Known rows, with every step that occurs:
n-l-p-a-m: -.01 .21 .09 .21 .08 .02 -.08 .02 -.22 .09 -.03 -.18 -.05 -.07 .15 .02
 .01 -.01 .19 -.21 -.13 .19 .13 .08 .73 .01 .15 .02 .39 -.06 .10 -.40
r-h: -.06 -.26 -.05 .11 -.08 .06 .11 -.05 .18 -.03 -.10 .27 .32 .00 -.01 -.02
 -.01 .01 -.28 -.26 -.03 -.06 -.11 .03 .00 -.01 .03 -.03 -.17 -.06 .03
 .20
h-r-t-p-a-m-u: -.01 .89 -.04 -.02 .04 .13 -.19 .13 .07 .12 -.43 .15 -.11 .08 .04 -.12
 -.12 -.02 -.09 .09 -.06 .02 .26 -.07 .28 .06 .05 .05 .27 -.14 -.01 .46
l-n: .01 -.52 .05 -.06 .09 -.10 .02 -.02 -.07 .04 -.15 -.01 .15 .24 -.07 .03
 .05 -.01 .01 .00 .02 -.01 -.26 -.03 -.06 -.05 -.04 -.03 -.15 -.05 -.03
 -.10
p-j-e-u-m: .03 -.29 .04 -.18 -.07 -.05 .06 -.08 -.01 -.34 .43 -.12 -.11 .00 -.08
 .12 .02 -.04 -.01 .06 .02 .31 -.16 -.08 -.21 .00 -.06 -.08 -.19 .14
 -.02 -.11
u-m-a-p-j-e: .12 -.66 .07 -.26 -.05 -.12 .06 -.07 -.19 -.11 .39 .01 -.03 .01 -.01
 -.03 .00 -.09 -.01 .20 .07 .09 .04 .12 -.50 -.04 .02 .29 -.18 .09 .08
 -.13
h-r-t-p-l: .07 .46 -.08 -.05 .29 .04 -.14 -.02 .27 .18 -.26 .29 .18 -.21 -.14 -.19
 -.02 .04 -.35 .00 .01 .14 -.12 .05 .30 -.04 .04 -.14 .21 -.06 .04 .19
x-e: -.06 -.25 .05 -.02 -.15 -.05 .13 .06 .04 .08 .20 .17 .21 -.17 -.06 .08
 -.02 -.07 -.06 -.18 .10 -.12 .01 .09 -.03 .00 .15 -.07 -.12 .03 -.02
 .05
l-p-t: .09 -.03 .02 .14 .01 -.09 .04 -.13 .02 .24 -.06 -.28 .07 -.20 -.01 -.07
 .03 .04 .35 -.31 -.07 .05 -.13 -.04 .20 -.06 -.10 -.01 -.01 -.03 .07
 .02
h-r: .02 .06 -.04 .05 -.02 .09 .06 .04 .00 .16 -.10 .09 .42 .00 -.17 -.02
 -.04 -.11 -.12 .03 .04 .07 -.29 .01 .08 -.01 .11 -.11 .04 .01 .04 .20
l-p: .06 -.08 .06 .20 .01 -.02 -.01 -.12 .01 .16 -.11 .08 .22 -.06 -.03 .06
 .05 .00 .01 -.28 -.02 .07 -.16 .03 .01 -.07 .01 -.06 -.03 -.04 .10 -.20
e-u-m-a-p-l: .01 -.31 .01 .08 .30 -.01 .00 -.03 -.22 -.24 .33 .25 -.47 .09 .04 -.01
 .10 -.02 .09 .04 .05 .04 .22 -.17 -.26 .03 -.03 .16 .00 .19 .01 -.11
n-l-p-t-r-h: -.06 .38 -.10 .24 -.02 .13 -.11 -.09 .36 .32 -.07 -.44 .05 -.23 .15 -.08
 -.05 .07 .01 -.10 -.06 .02 .12 .23 .85 -.03 .05 -.13 .07 -.09 .19 .12
j-e-u-m: .04 -.18 .02 -.01 -.13 -.03 .14 -.01 .01 -.33 .51 -.38 -.11 -.04 -.06
 .16 .05 -.07 .22 .14 -.04 .16 -.07 -.17 -.22 .03 -.06 -.02 -.07 .12 .09
 -.01
a-m-u-e-j: -.32 -.12 -.08 .05 -.08 .03 .02 .15 -.34 -.21 -.56 -.31 -.18 -.01 -.07
 .14 .01 -.02 -.12 -.04 .04 -.24 .02 -.04 -.21 .04 .16 -.14 .05 .07 -.16
 -.03
a-p-j-e: .05 -.15 .03 -.17 -.10 -.04 .06 -.06 -.12 -.09 .13 .02 .31 .00 -.15 -.06
 -.05 .05 -.24 .05 .08 .23 -.12 .14 -.24 -.09 .01 .03 -.01 .06 .03 -.31
j-v: .09 -.09 .02 -.06 -.04 .05 .02 -.08 -.04 .06 -.22 .03 .27 -.04 -.05 .10
 -.04 .00 -.11 -.09 -.09 .05 -.30 -.04 .04 .03 -.03 .04 -.10 -.08 .00
 .07
l-p-a: .02 .07 .14 .11 .02 -.07 .00 -.11 .08 .22 .11 .06 .34 .08 .09 -.05 .01
 -.02 .12 -.28 -.09 .04 -.11 .01 .15 -.03 .02 -.01 -.03 -.16 .01 -.24
a-p-j-e-u: -.04 .09 .00 -.09 -.10 .05 .01 -.05 -.15 -.28 .32 .00 .12 .08 -.11 .00
 -.04 .09 -.17 .10 .12 .33 -.02 .00 -.23 -.07 -.06 -.07 -.04 .13 -.02
 -.36
j-e-u-m-a-p-t-r: .12 .02 -.04 -.06 -.17 -.02 .04 .09 .07 -.12 .72 -.64 -.45 .03 .08 -.05
 -.03 -.06 .56 .56 .03 -.05 .20 -.05 -.24 .04 -.14 .27 .01 .12 .07 .11
j-e-u-m-a: .02 -.56 .01 -.02 -.10 -.01 .16 -.02 -.11 -.24 .69 -.24 -.16 .05 .05 .15
 .04 -.17 .23 .25 -.02 .04 .00 -.12 -.31 .07 -.02 .20 -.24 .12 .07 .16
a-m-u: -.04 .01 -.03 .09 .00 .10 .07 .08 -.30 -.11 -.48 .11 -.22 .14 -.09 .14
 .00 -.03 -.06 -.12 -.06 -.04 .10 -.13 .02 .06 .07 .07 .11 .13 -.02 .34
n-l-p-t-r: .05 .43 -.04 .17 .00 .03 -.11 -.06 .18 .35 -.09 -.49 -.01 -.19 .04 -.06
 -.02 .04 .24 -.01 -.06 .07 .00 .17 .81 -.02 .05 -.16 .21 -.01 .12 -.06
h-r-t-p-a-m-u-e: -.02 .87 -.05 -.06 -.05 .01 -.19 .23 .08 .11 -.26 .02 -.12 -.09 .01 -.13
 -.13 -.01 .02 .14 .14 -.02 .31 -.02 .17 .06 .18 -.04 .28 -.13 -.05 .28
u-m: .11 -.38 .07 .00 -.02 -.15 .09 -.02 .05 -.11 -.03 .07 -.04 -.04 -.09 .06
 .06 -.06 .16 -.12 -.05 -.02 -.14 -.10 -.24 .00 -.01 .00 -.03 .05 .05
 .09
x-e-j: -.33 -.31 .00 -.03 -.11 .00 .10 .03 .00 -.01 -.04 -.11 .24 -.15 -.01 .10
 .01 -.07 -.26 -.14 -.01 -.25 -.09 .11 -.18 -.03 .11 -.18 -.20 -.04 -.13
 -.11
v-j-e: .02 -.42 -.02 -.19 -.14 .05 .35 -.11 -.01 -.07 .13 -.01 .43 -.08 -.10
 .07 .07 -.05 -.27 -.05 -.07 -.05 -.35 .09 -.12 -.02 .00 -.02 -.16 .02
 -.03 .04
h-r-t: .05 .40 -.09 -.01 -.04 .08 -.03 .09 .25 .13 -.14 .04 .23 -.13 -.14 -.10
 -.07 -.12 -.14 -.09 .05 .09 -.22 -.08 .15 -.01 .08 -.08 .06 -.05 .04
 .47
m-u-e-j-v: -.32 .03 -.07 -.07 -.06 .09 -.03 -.04 -.17 -.02 -.53 -.41 .15 -.08 -.01
 .18 -.05 -.02 -.30 .00 .02 -.23 -.18 -.04 -.21 .05 .08 -.16 -.29 -.09
 -.13 .09
p-l: .00 -.30 -.01 -.01 .26 -.03 .11 -.07 -.03 .04 -.08 .29 .18 .00 -.15 -.04
 .07 .00 -.18 -.22 -.07 .05 -.21 -.03 .19 .02 .09 -.06 .03 .10 -.05 -.01
v-j-e-x: .06 -.12 -.04 -.21 -.15 .07 .26 -.07 -.03 .07 -.02 .04 .40 .01 .05 .18
 .08 -.04 -.22 .01 -.12 -.11 -.32 .05 -.13 .01 -.19 -.04 -.07 .00 .03
 .10
t-p-a-m: .11 .09 .12 .00 -.01 -.10 -.03 .07 -.08 -.03 -.17 .34 .06 .11 .02 -.08
 -.01 .10 .14 .00 -.14 .02 .06 .07 .06 .02 -.02 .08 .29 -.10 -.11 -.32

Rows:
-.04 .09 .02 .24 .07 .04 -.07 -.14 -.10 .17 -.14 -.17 .19 -.18 .03 .07
 .04 .01 -.08 -.23 -.03 .16 -.01 .12 .54 -.06 .12 -.16 .13 -.01 .20 -.27 | n-l-p
.12 .29 .00 .10 -.06 -.03 -.06 -.03 .29 .34 -.04 -.28 .03 -.06 -.01 -.08
 -.02 .03 .32 -.06 -.05 -.03 -.13 .09 .29 -.04 -.07 -.06 .06 -.04 .03
 .01 | l-p-t-r
.02 -.44 .02 .07 .01 -.02 .05 -.02 -.11 -.20 .34 .17 -.27 .12 .06 .11
 .07 -.13 .20 .03 .00 -.02 .04 -.20 -.29 .07 -.05 .11 -.25 .13 -.02 .16 | e-u-m-a
-.04 .02 -.06 .07 -.14 .12 .02 .05 .43 .07 -.08 .25 .28 .13 -.01 -.04
 -.06 .01 -.28 -.02 -.01 -.14 -.11 .17 .10 .01 .07 -.08 -.11 -.07 -.01
 .24 | t-r-h
.12 .68 .00 -.06 -.01 .02 -.17 .18 .17 .09 -.19 .18 .01 -.05 .01 -.18
 -.10 .01 .04 .07 -.06 .12 .04 .02 .26 .01 .02 .05 .40 -.19 -.04 .09 | h-r-t-p-a-m
-.01 -.65 .05 -.03 .46 -.05 -.10 -.04 -.28 -.21 .33 .04 -.59 .28 .10 .01
 .13 .00 .13 .21 .09 .03 .18 -.18 -.27 -.01 -.10 .19 -.11 .12 .03 -.27 | e-u-m-a-p-l-n
.04 -.11 .04 .09 -.02 -.04 .04 -.01 .02 -.31 .14 .07 -.23 .04 -.04 .11
 .07 -.03 .21 -.09 -.01 .08 -.03 -.23 -.20 .03 -.08 -.11 -.05 .11 .00
 .03 | e-u-m
-.26 .02 -.08 -.04 -.08 .12 -.06 .10 -.37 -.16 -.66 -.47 -.18 -.09 -.02
 .23 -.05 .00 -.20 .02 -.03 -.18 -.08 -.05 -.15 .07 .09 -.03 -.01 -.03
 -.14 -.01 | a-m-u-e-j-v
.04 .22 -.07 .17 -.09 .08 -.05 -.07 .45 .30 -.03 -.21 .11 -.10 .09 -.11
 -.05 .08 .11 -.16 -.05 -.08 -.02 .14 .33 -.05 -.05 -.03 -.08 -.14 .08
 .21 | l-p-t-r-h
-.14 .02 .01 .08 -.14 .06 .09 .07 .00 -.11 .36 .15 .01 -.09 -.01 .14
 -.02 -.04 -.03 -.14 .13 .00 .13 -.06 -.02 .02 .07 -.18 -.18 .10 -.06
 .00 | x-e-u
.04 .28 -.09 .07 -.16 .05 -.01 .07 .35 .10 -.08 -.09 .02 -.01 .00 -.22
 -.09 .14 .05 .03 .02 -.15 .11 .10 .06 -.04 -.07 .03 .07 -.07 .01 .20 | a-p-t-r-h
.03 .89 -.01 -.10 -.09 -.10 -.22 .22 .07 .08 -.41 .18 -.34 .04 .21 .00
 -.06 .09 .14 .01 .02 -.16 .42 -.07 .01 .08 -.07 -.01 .29 -.13 -.09 .20 | r-t-p-a-m-u-e-x
-.01 .58 .06 -.02 -.05 -.08 -.14 .15 -.19 .14 -.37 .25 -.13 .16 .17 .06
 -.03 .10 .12 .13 .01 -.16 .36 .01 -.04 .09 -.06 -.03 .28 -.06 -.08 -.07 | t-p-a-m-u-e-x
-.11 -.70 .08 -.09 .35 -.07 -.07 .04 -.23 -.12 .62 .01 -.64 .08 .15 .08
 .08 -.05 .11 .19 .22 -.07 .41 -.06 -.27 -.02 .00 .17 -.20 .12 .03 -.23 | x-e-u-m-a-p-l-n
-.10 .69 .03 .17 .03 .04 -.17 .11 -.35 .26 -.26 -.31 -.24 .00 .30 .18
 -.01 -.01 .18 -.09 .02 .01 .40 .03 .61 .08 .12 -.08 .36 -.01 .13 -.14 | n-l-p-a-m-u-e-x
-.06 -.15 -.06 -.08 -.15 .15 .32 -.10 -.05 -.25 .32 -.06 .24 -.01 -.05
 .15 .07 -.01 -.20 -.01 -.04 .05 -.24 -.05 -.11 .01 -.09 -.12 -.19 .08
 -.08 -.01 | v-j-e-u
.01 -.46 .06 -.11 .43 -.12 -.09 -.14 -.04 .10 -.25 .22 .09 .17 -.08 -.06
 .11 .15 -.20 .09 -.04 .06 -.13 .11 .11 -.07 -.07 -.09 .00 -.05 -.03
 -.37 | t-p-l-n
.20 -.13 .01 -.06 -.06 -.14 -.02 .08 .11 .11 .18 -.18 -.38 .03 .05 -.15
 -.02 -.05 .48 .29 .02 -.22 .16 .03 -.25 .02 -.07 .28 .01 .06 .02 .21 | u-m-a-p-t-r
.12 .04 -.05 .00 -.07 -.04 -.01 .08 .06 .24 .10 -.06 -.10 .12 .00 -.20
 -.07 -.01 .25 .25 .04 -.20 .07 .11 -.06 .02 -.03 .23 .01 .04 -.05 .16 | m-a-p-t-r
.03 -.22 .04 .14 .00 -.02 -.02 .01 -.20 -.26 .30 .15 -.37 .12 .07 .03
 .05 -.05 .21 .09 .08 -.03 .25 -.17 -.49 .01 -.08 .18 -.09 .12 .06 -.07 | e-u-m-a-p
-.26 -.32 -.03 .01 -.11 -.12 .07 .05 -.04 -.09 -.19 -.23 .30 -.12 -.11
 .00 .03 -.01 -.10 -.09 .08 -.19 -.28 .07 -.28 -.02 .13 -.27 -.11 -.03
 -.16 -.30 | u-e-j
.07 .21 -.03 -.05 .26 -.09 -.11 -.08 .28 .03 -.27 .42 .01 -.17 -.10 -.15
 .05 .13 -.26 -.19 -.06 .06 -.02 .02 .16 -.03 -.02 -.10 .12 -.05 -.03
 .03 | r-t-p-l
.03 -.43 .00 -.11 -.10 .07 .22 -.08 -.19 -.33 .55 -.07 -.21 .00 .08 .12
 .09 -.07 .03 .21 .04 -.08 .12 -.05 -.55 -.01 -.13 .21 -.21 .09 .06 -.10 | v-j-e-u-m-a-p
.01 .62 -.10 -.19 -.06 .13 -.17 -.05 .23 -.06 .17 .01 .20 -.12 -.11 -.08
 -.11 .04 -.34 .23 .11 .42 -.10 .06 .09 -.06 -.07 -.22 -.02 -.03 .02 .04 | h-r-t-p-j-e-u
.00 -.41 .04 -.06 .38 -.09 -.04 -.04 -.18 .00 -.14 .06 -.05 .19 -.09
 -.09 .08 .11 -.13 .02 .06 .06 -.06 -.02 -.01 -.09 -.03 .03 .08 .03 .01
 -.38 | a-p-l-n
.08 .45 .06 -.09 -.03 -.15 -.09 -.03 .36 .07 -.08 .33 .18 .01 .06 -.21
 -.04 .07 -.01 -.14 -.09 -.04 .02 .00 .07 .00 -.05 -.03 .04 -.22 -.10
 .00 | r-t-p-a
-.03 .31 .08 .02 .04 .02 -.05 .02 -.17 .01 -.41 .31 -.10 .25 .05 -.01
 -.03 .09 -.01 .03 -.14 -.07 .28 -.02 .08 .06 .00 .07 .17 -.06 -.10 .05 | t-p-a-m-u
.05 -.28 .01 .07 -.01 -.03 .05 .00 -.21 .05 .03 .30 .13 .12 .00 -.06
 -.01 -.04 -.03 .03 .07 -.12 .07 .04 -.32 -.02 .04 .22 -.07 .03 .02 -.06 | m-a-p
.02 .09 -.11 .02 -.14 .04 .07 .03 .45 .15 -.04 -.07 .12 -.02 .00 -.15
 -.07 .04 .05 -.03 -.06 -.15 -.10 .08 .27 .02 -.03 -.03 -.08 -.06 -.06
 .45 | p-t-r-h
.10 -.19 .06 -.15 .06 .06 -.17 -.12 -.25 -.22 .14 .30 -.35 .08 .12 .08
 -.03 .01 -.05 .08 .09 .19 .06 -.09 -.41 .02 -.15 .20 -.26 .05 -.03 -.19 | e-u-m-a-p-j-v
